What can hang from each mark
K: R X
X: V Z
N: V
V: H N R X
Z: X
H: V
R: K V
C: N X

In the rows, 128 means zero.
Known rows, with every way that one mark hangs from another
N[V[R]]: [145 114 128 130 134 124 152 168 142 171 131 146 119 143 124 143  98 114
 145 152 100  74 157 156 117]
H[V[N]]: [180  94 124 145 145 125 144 166  97 121 155 117 102 136  97 142 103 156
 106 133  94 117 116 144 148]
K[R X[V[H N]]]: [211  69 174 154 113 106 153 121 113 110 151 123 128 127  76 160 115 127
 128 132  96 106  89 110 131]
X[Z]: [133 132 141 133 153 138 106 147 120 105 140 145 101 116  96 150 145 119
 103 143 116 118 136 111 122]
V[N X[Z]]: [192 108 161 134 174 105 120 184  99  77 138 135  65 109  79 154 139 142
 107 139 121 117  84 121 143]
N[V[H R[K] X]]: [227  81 164 125 147 110 127 182 102 193 125 133 107 144  93 158 107 115
 155 164  75  76 127 165 149]
N[V]: [135 101 116 123 136 137 127 151 123 146 120 145 115 129 137 143 118 117
 123 165 117 101 162 146 115]
X[V[H N]]: [200  71 149 139 105 126 117 152  91 140 138 115 108 145 104 170 114 144
 111 168 110 134 101 154 145]
V[H N R[K] X]: [249  83 189 130 150  91 122 193  91 159 141 112  93 131  60 157 107 144
 142 147  74  92  72 154 176]
H[V[R]]: [166 122 130 149 147 129 162 161 126 166 152 121 129 159  97 137  90 130
 122 127  78  93 145 139 139]
K[X[V]]: [167 102 125 130 125 144 141 128 136 146 155 115 140 134 121 145 133 100
  94 139 120 130 133 133 109]
X[V[R] Z]: [156 128 135 152 133 145 144 163 127 160 162 135 114 151 105 158 119 115
 114 151 102 105 135 155 110]
R[K V[H]]: [183  70 152 131 149 139 105 116  95 158 126 124 136 145 106 168 137 138
 111 191  93  96 131 144 155]
R[V[H]]: [165  78 157 137 142 126 117 112 112 129 109 128 137 158 110 169 133 135
 111 182 114 106 130 118 148]
V[H N]: [188  85 168 130 119 107 104 155  98 113 127 126  96 126  80 161 118 146
 123 151 109 123  96 122 158]
Z[X]: [147 111 123 127 153 161 125 142 126 142 111 122 151 112 151 154 126 125
  80 153 111 109 138 111 128]
C[N[V[R[K] X]]]: [210 121 148 142 147 129 141 222 112 171 133 129 101 123  90 149 110 139
 152 168  97  72 111 184 149]
H[V[R[K] X]]: [219 107 139 139 181 122 157 182 101 189 155 109 119 147  90 137  99 134
 121 135  59  87 125 158 154]
C[N X[V[H] Z]]: [227 139 189 162  94 145 115 172 104 103 136 123 108 119  78 191 144 137
 114 178 147 142  92 137 134]
N[V[H R X[Z]]]: [207 101 173 145 147  99 132 183 112 139 123 154  81 151  75 171 119 105
 155 147  96  84 123 132 134]
K[R[V]]: [129  92 144 146 175 123 161 103 130 112 111 136 153 135 123 149 125 143
 114 177 104  73 139 101 128]
H[V]: [155 109 118 141 150 139 141 146 107 142 142 119 125 143 110 139 112 136
 100 140  92 123 153 128 138]

Rows
[208 171 177 166 113 146 157 197 139 124 157 122 116 120  87 174 122 135
 124 163 137 108  94 159 120]
C[N X[V[R] Z]]
[189  79 128 141 116 169 118 132 102 173 111 111 158 142 154 178 123 123
  81 174 103 128 132 131 130]
Z[X[V[H]]]
[170 102 150 144 196 121 131 141 111  96 118 136 105 141 110 164 155 131
  95 170 125  98 120 117 132]
R[V[X[Z]]]
[170 106 136 132 172 120 124 173 111 113 120 152  80 122 114 157 141 111
 122 156 120 103 140 133 115]
N[V[X[Z]]]
[201 129 149 158 182 111 160 182 110 135 154 130  94 152  72 147 113 126
 122 117  80  97 122 126 139]
H[V[R X[Z]]]
[220 113 171 138 178 108 126 207 101 128 168 129  71 112  61 152 125 141
 131 134  81  81  79 156 152]
V[N R[K] X[Z]]
[211  90 152 141 120 152  96 129  98 148 180 130 116 128  75 169 154  94
 106 140  90 124 120 142 122]
R[K[X[V[H] Z]]]
[201 105 156 150 121 151 110 159  97 187 170 131 112 150  80 173 123 115
 126 161  71 102 124 168 132]
X[V[H R[K]] Z]
[186  94 173 161 124 125 139 108 118 106 155 143 126 129  67 166 141  98
 121 128  94 108 120  87 109]
K[R X[V[H] Z]]
[213 105 154 129 122 128 151 162 119 124 142 103 123 115 135 163 116 144
  98 173 136 128  96 163 124]
C[X[V[N]]]
[230 105 199 149 150  82 126 194 102 106 139 135  69 136  41 171 119 136
 142 128  96  99  70 120 161]
V[H N R X[Z]]
[204 120 192 144 155  97 122 172 114 127 125 138  88 144  53 165 128 116
 137 136  95 104 100 105 150]
V[H R X[Z]]
[220  78 148 154 113 145 146 170 107 174 135 109 138 150 127 182  93 140
 108 154  87  95  94 160 144]
Z[X[V[H N R]]]
[237  60 154 133 109 133 110 143  93 152 176 108 116 127  84 163 128 123
 110 143  89 120  91 165 141]
R[K[X[V[H N]]]]
[226  54 170 134 142 119 116 125 103 122 161 120 119 132  76 165 136 135
 116 148  93  87  87 144 158]
R[K[X] V[H N]]
[212  65 136 144 114 156 121 151  92 151 127 108 134 136 140 183 113 144
  84 166 104 122  99 148 142]
Z[X[V[H N]]]
[241 101 185 148 111 122 122 161  97  99 151 122  94 120  90 190 133 136
 111 165 130 133  81 147 131]
C[X[V[H N] Z]]
[189  84 171 160 204  92 162 144 104  58 125 142  96 122  88 165 137 161
 118 160 107  69  85 105 141]
K[R[V[N X[Z]]]]
[173  98 147 149 117 145 103 138  96 138 142 135 107 145  97 175 139 118
 105 164 111 138 130 132 124]
X[V[H] Z]
